What can hang from each mark
k_283: k_96 k_144
k_897: k_144 k_592 k_822 k_898
k_96: k_283
k_571: k_592
k_822: k_897
k_144: k_283 k_499 k_897
k_499: k_144
k_592: k_571 k_897
k_898: k_499 k_897

Every row comes from one small tree of marks. The marks that hang from a mark follow it in brackets, in the order of their numbers. Every link used is in the known rows. Which tree was each row made from?
Known rows
k_592{k_571 k_897{k_898{k_499}}}: [ 0.83 -0.48 -0.26  2.26  0.09  1.05 -0.43  0.46  0.78  0.70 -0.08 -0.44
 -1.62 -1.04 -1.81  0.19 -0.64 -0.62 -0.95 -0.22 -0.49 -1.88  0.51]
k_592{k_571 k_897{k_144}}: [-2.12 -0.26 -0.08  2.65  0.52  0.55 -0.32  0.88  0.90  0.08  0.48 -0.37
 -1.28  0.64 -1.02  0.42 -0.89 -0.94 -1.20 -0.63 -0.47 -1.60  0.37]
k_571{k_592{k_897{k_144{k_499} k_822}}}: [-3.56 -0.53  0.36  2.89  1.32  0.49 -0.30  1.17  0.85 -0.14  0.44 -0.15
 -1.87  1.37 -0.42  0.61 -0.80 -0.69 -1.23 -0.33 -0.85 -1.54  0.73]
k_897{k_144 k_898}: [-1.39 -1.26 -0.39  2.29  1.49  0.97 -0.37  0.84  1.04 -0.09  0.39 -0.44
 -1.86  0.69 -0.22  0.27 -0.96 -0.40 -1.45  0.12 -0.77 -1.42  1.14]
k_571{k_592{k_897{k_144{k_283} k_898{k_499}}}}: [-2.37 -0.91 -0.12  2.37  1.31  1.00 -0.34  0.76  0.88  0.08  0.24 -0.49
 -1.62  0.59 -0.78  0.51 -0.62 -0.21 -0.99 -0.03 -0.86 -1.83  0.78]
k_592{k_571 k_897{k_898{k_499{k_144}}}}: [-0.66 -0.85 -0.35  2.30  0.21  0.75 -0.48  0.47  0.70  0.66  0.05 -0.40
 -1.78 -1.03 -1.96  0.25 -0.55 -0.34 -0.83 -0.22 -0.45 -1.98  0.70]
k_897{k_144 k_592{k_571} k_822}: [-4.67 -1.09  0.50  2.52  1.04 -0.12 -0.27  0.77  0.82  0.54  0.78 -0.39
 -2.27  1.37  0.13  0.33 -1.14 -0.83 -1.31 -0.52 -1.26 -0.95  0.94]
k_898{k_499 k_897{k_144{k_283} k_592}}: [-5.63 -1.78 -0.56  1.94  1.22 -0.03 -0.71  0.53  0.95  0.14  0.03 -0.15
 -1.75 -0.02 -1.59 -0.07 -0.94  0.15 -0.65 -0.25 -1.27 -1.50  1.45]
k_283{k_96 k_144{k_897{k_592}}}: [-1.15 -0.94  0.15  1.71  1.49  0.32 -0.46  1.11  0.98 -0.34  0.35 -0.79
 -0.35  2.44  0.44  0.89 -1.44 -0.36 -1.81 -0.90 -1.48 -1.15  1.00]
k_499{k_144}: [-3.77 -1.34 -0.66  2.07  0.87 -0.24 -0.59  0.90  0.90 -0.55  0.28 -0.40
 -1.23  0.57 -0.23  0.44 -1.08 -0.24 -1.01  0.13 -0.84 -1.35  1.11]
k_283{k_96 k_144{k_499}}: [-0.75 -1.21 -0.12  2.03  1.68  0.65 -0.54  1.44  0.89 -1.04  0.17 -0.51
 -0.09  1.49  0.50  0.48 -1.41  0.03 -1.97 -1.25 -1.39 -1.63  1.14]
k_571{k_592}: [-0.93 -0.49 -0.43  1.96  0.48  0.60 -0.40  1.03  0.96 -0.62 -0.07 -0.61
 -1.19  0.53  0.91  0.74 -1.13 -0.36 -1.22 -0.02 -1.02 -1.18  0.40]
k_822{k_897{k_144{k_283 k_499} k_592 k_898}}: [-2.53 -1.05  0.14  2.87  2.61  1.19 -0.34  0.71  1.16  0.31  0.41 -0.40
 -2.15  1.28 -0.68  0.52 -1.14 -1.05 -1.32 -0.06 -0.95 -1.34  0.92]
k_571{k_592{k_897}}: [-1.21 -0.08 -0.18  2.36  0.31  0.53 -0.31  0.90  0.95 -0.29  0.03 -0.46
 -0.91  0.48 -0.29  0.74 -0.90 -0.96 -1.06  0.12 -0.89 -1.41  0.38]
k_898{k_897{k_144 k_592{k_571} k_822}}: [-5.08 -1.30  0.23  2.30  0.79 -0.12 -0.30  0.65  0.86  0.10  0.32 -0.08
 -2.64  0.39 -0.46  0.16 -1.14 -0.25 -1.22 -0.58 -1.00 -1.16  1.05]
k_592{k_571 k_897{k_822}}: [-1.53 -0.20  0.48  2.49  0.30  0.34 -0.23  0.69  0.82  0.27  0.29 -0.30
 -1.86  0.46 -0.94  0.24 -0.95 -1.08 -1.30 -0.46 -0.51 -1.46  0.40]
k_898{k_499 k_897{k_144{k_283}}}: [-5.17 -1.76 -0.65  1.78  1.44  0.35 -0.81  0.73  0.99 -0.39 -0.07 -0.12
 -2.06  0.09 -1.28 -0.16 -0.90  0.74 -0.87 -0.46 -0.84 -1.77  1.33]
k_898{k_499 k_897{k_144 k_592{k_571} k_822}}: [-5.76 -1.55 -0.06  2.02  0.62 -0.08 -0.76  0.48  0.76  0.53  0.06 -0.01
 -2.83 -0.52 -1.40 -0.10 -0.79  0.39 -0.82 -0.62 -1.17 -1.47  1.29]
k_144{k_283 k_897}: [-1.24 -1.03  0.03  1.94  2.35  0.55 -0.23  1.11  1.16 -0.28  0.29 -0.67
 -1.87  3.22  0.23  0.62 -1.49 -0.50 -1.25 -0.30 -0.44 -1.03  0.68]
k_96{k_283}: [-0.56 -0.83 -0.29  1.59  0.51  0.69 -0.74  1.02  0.89 -1.13 -0.08 -0.35
 -0.54  0.71  0.18  0.72 -1.22 -1.18 -1.85  0.01 -1.09 -1.24  1.13]
k_897{k_592{k_571} k_822 k_898}: [-0.43 -1.15  0.49  2.26  0.64  0.46 -0.05  0.39  0.77  0.97  0.26 -0.53
 -2.56  0.08 -0.09  0.26 -1.11 -0.96 -1.31  0.03 -1.15 -1.03  0.93]
k_283{k_96 k_144{k_897{k_592 k_822}}}: [-2.25 -1.06  0.63  1.77  1.74  0.17 -0.43  1.07  0.93 -0.20  0.48 -0.68
 -1.03  2.80  0.50  0.75 -1.39 -0.28 -1.96 -0.95 -1.50 -1.11  1.16]
k_96{k_283{k_144{k_499 k_897{k_592{k_571}}}}}: [ 0.14 -0.97  0.06  1.97  1.32  0.97 -0.69  1.47  0.73 -0.73  0.11 -0.42
 -0.75  1.65  1.01  1.14 -1.34 -0.55 -1.54 -0.95 -1.29 -1.30  0.89]
k_283{k_96 k_144{k_499 k_897{k_592 k_822}}}: [-1.77 -1.26  0.65  2.22  2.34  0.30 -0.43  1.42  0.84 -0.16  0.45 -0.45
 -1.22  2.99  0.16  0.76 -1.43 -0.28 -1.89 -1.33 -1.42 -1.24  1.27]
k_571{k_592{k_897{k_898}}}: [-0.03 -0.32 -0.14  2.36  0.46  0.93 -0.21  0.77  0.92 -0.05 -0.02 -0.49
 -1.30  0.04 -0.45  0.70 -0.80 -0.86 -1.12  0.31 -0.80 -1.54  0.50]
k_898{k_499 k_897{k_144{k_283} k_592 k_822}}: [-6.99 -1.95  0.05  2.02  1.53 -0.20 -0.66  0.47  0.88  0.32  0.20 -0.02
 -2.59  0.43 -1.48 -0.23 -0.89  0.24 -0.81 -0.32 -1.29 -1.46  1.64]

Write each row's tree
[-1.65 -0.61 -0.10  2.72  1.09  0.78 -0.28  0.71  1.03  0.22  0.43 -0.26
 -1.33  0.56 -1.68  0.30 -0.73 -1.27 -1.23  0.29 -0.62 -1.65  1.03]
k_592{k_897{k_144 k_898}}
[-2.18 -1.91  0.01  2.05  2.42  1.04 -0.14  0.84  1.02 -0.38  0.58 -0.64
 -1.69  1.92 -0.36  0.26 -1.17 -0.24 -2.05 -0.47 -0.75 -1.61  1.40]
k_897{k_144{k_283{k_96}} k_898}
[-3.03 -0.77  0.50  2.80  1.41  0.58 -0.24  0.64  0.96  0.39  0.59 -0.12
 -2.17  0.95 -1.57  0.13 -0.68 -1.22 -1.38  0.23 -0.67 -1.62  1.22]
k_592{k_897{k_144 k_822 k_898}}
[-4.13 -1.90 -0.05  1.83  2.38 -0.12 -0.36  1.05  0.91 -0.53  0.56 -0.61
 -1.77  3.05 -0.51  0.75 -1.31  0.04 -1.58 -0.65 -0.49 -1.37  1.28]
k_499{k_144{k_283{k_96} k_897}}
[-2.14 -1.17  0.19  2.54  2.94  1.53 -0.43  0.90  1.15 -0.35  0.36 -0.42
 -2.26  1.71 -0.71  0.46 -1.13 -0.46 -2.01 -0.59 -0.54 -1.67  0.97]
k_822{k_897{k_144{k_283{k_96} k_499} k_898}}
[-4.33 -0.70  0.48  2.57  1.50  0.44 -0.17  0.96  0.92 -0.27  0.54 -0.37
 -1.82  1.76 -0.06  0.55 -0.87 -0.60 -1.26 -0.23 -0.87 -1.50  0.69]
k_571{k_592{k_897{k_144{k_283} k_822}}}
[-0.45 -1.08 -0.22  1.88  1.24  0.99 -0.81  1.44  0.81 -1.41 -0.01 -0.30
 -0.18  0.90  1.07  0.77 -1.27 -0.48 -1.69 -0.59 -1.42 -1.53  1.17]
k_96{k_283{k_144{k_499}}}
[-1.01 -1.02  0.18  2.06  1.85  0.36 -0.08  0.93  1.02  0.37  0.37 -0.82
 -1.85  2.83  0.22  0.78 -1.55 -0.77 -1.06 -0.54 -0.69 -0.84  0.48]
k_144{k_283 k_897{k_592{k_571}}}
[ 0.38 -1.00 -0.04  1.53  1.33  1.27 -0.73  1.20  0.88 -0.99  0.04 -0.51
 -0.89  1.44  1.08  1.00 -1.18 -0.34 -1.77 -0.28 -1.15 -1.42  1.08]
k_96{k_283{k_144{k_897{k_898}}}}
[-0.60 -1.31  0.06  2.50  3.08  0.73 -0.24  1.56  1.06 -0.24  0.24 -0.40
 -2.10  3.47 -0.17  0.61 -1.55 -0.48 -1.21 -0.76 -0.35 -1.20  0.82]
k_144{k_283 k_499 k_897}
[-2.75 -0.28 -0.13  2.54  0.71  0.57 -0.35  1.00  0.96 -0.30  0.32 -0.41
 -1.07  0.91 -0.29  0.74 -0.80 -0.78 -1.13 -0.06 -0.88 -1.48  0.50]
k_571{k_592{k_897{k_144}}}
[-1.04 -0.98  0.37  2.11  1.71  0.60 -0.36  0.92  0.98  0.27  0.35 -0.61
 -1.77  1.77  0.95  0.61 -1.20 -0.19 -1.12 -0.14 -1.36 -1.10  0.93]
k_283{k_144{k_897{k_592 k_822 k_898}}}
[-1.29 -0.66  0.02  2.88  1.68  1.30 -0.44  0.72  1.03  0.53  0.31 -0.40
 -2.39  0.35 -0.60  0.64 -1.03 -0.88 -1.34 -0.37 -0.83 -1.34  0.55]
k_822{k_897{k_144{k_499} k_592{k_571} k_898}}
[-4.51 -0.49  0.45  2.78  1.24  0.09 -0.37  0.82  1.01  0.07  0.65 -0.08
 -1.68  1.48 -1.39  0.17 -0.81 -1.31 -1.33  0.00 -0.76 -1.45  1.06]
k_592{k_897{k_144 k_822}}
[-2.00 -1.71  0.90  2.31  3.53  0.49 -0.17  1.49  0.93 -0.25  0.48 -0.33
 -2.66  4.37 -0.58  0.54 -1.56 -0.39 -2.09 -1.34 -0.41 -1.28  1.28]
k_144{k_283{k_96} k_499 k_897{k_822}}
[-4.49 -1.35 -0.16  1.81  0.38 -0.28 -0.78  0.34  0.86  0.47 -0.30  0.02
 -2.29 -0.82 -1.70 -0.18 -0.88 -0.13 -0.72  0.06 -1.36 -1.31  1.46]
k_898{k_499 k_897{k_592 k_822}}
[-0.64 -1.46 -0.19  2.91  1.46  0.90 -0.17  0.96  0.78  0.74  0.47 -0.41
 -2.01  0.45 -0.54  0.49 -1.07 -0.75 -1.14 -0.53 -1.03 -1.32  1.00]
k_897{k_144{k_499} k_592{k_571} k_898}
[-1.66 -0.87  0.59  3.10  1.48  0.96 -0.15  0.93  0.73  0.57  0.57 -0.10
 -2.74  0.74 -1.41  0.21 -0.74 -0.71 -1.39 -0.76 -0.34 -1.82  0.80]
k_592{k_571 k_897{k_144{k_499} k_822 k_898}}
[-5.22 -1.92 -0.50  1.62  1.55  0.33 -0.78  0.71  0.94 -0.52 -0.02 -0.17
 -1.90  0.39 -1.60 -0.11 -0.94  0.74 -1.33 -0.80 -0.86 -1.85  1.51]
k_898{k_499 k_897{k_144{k_283{k_96}}}}
[-7.01 -2.28 -0.23  1.68  1.45 -0.34 -0.80  0.53  0.78 -0.24 -0.05  0.02
 -2.88 -0.07 -1.43 -0.26 -0.81  1.07 -0.79 -0.30 -0.82 -1.83  1.66]
k_898{k_499{k_144{k_283}} k_897{k_822}}
[-5.50 -1.83  0.27  2.52  2.38  0.23 -0.31  1.14  0.97 -0.65  0.32  0.13
 -2.85  1.60 -0.47 -0.07 -1.23  0.20 -1.40 -0.77 -0.65 -1.51  1.39]
k_898{k_897{k_144{k_283 k_499} k_822}}
[-0.37 -1.08  0.37  2.03  1.23  0.57 -0.44  0.58  0.81  1.34  0.15 -0.51
 -3.19  1.16 -0.86  0.50 -0.95 -0.44 -1.01 -0.19 -0.78 -1.06  0.90]
k_144{k_897{k_592{k_571} k_822 k_898{k_499}}}
[-3.35 -0.72  0.14  2.82  2.18  0.87 -0.41  0.90  1.08  0.11  0.47 -0.46
 -1.94  1.51 -0.17  0.62 -1.28 -0.86 -1.26 -0.72 -0.89 -1.25  0.45]
k_822{k_897{k_144{k_283 k_499} k_592{k_571}}}
[-0.11 -0.47  0.52  2.51  0.49  0.84 -0.10  0.53  0.79  0.59  0.23 -0.35
 -2.32  0.00 -1.11  0.19 -0.82 -0.96 -1.37 -0.25 -0.40 -1.63  0.55]
k_592{k_571 k_897{k_822 k_898}}
[-1.10 -1.39  0.43  1.50  1.98  0.86 -0.63  0.99  0.87 -0.14  0.23 -0.64
 -1.73  2.00  0.06  0.48 -1.06  0.59 -2.01 -0.98 -1.15 -1.61  1.28]
k_283{k_96 k_144{k_897{k_822 k_898{k_499}}}}
[ 0.21 -0.25 -0.06  2.27  0.72  1.18 -0.41  0.32  1.08  0.54 -0.04 -0.64
 -1.94 -0.38 -0.34  0.63 -1.11 -1.13 -1.30  0.15 -0.90 -1.15  0.31]
k_822{k_897{k_592{k_571} k_898}}
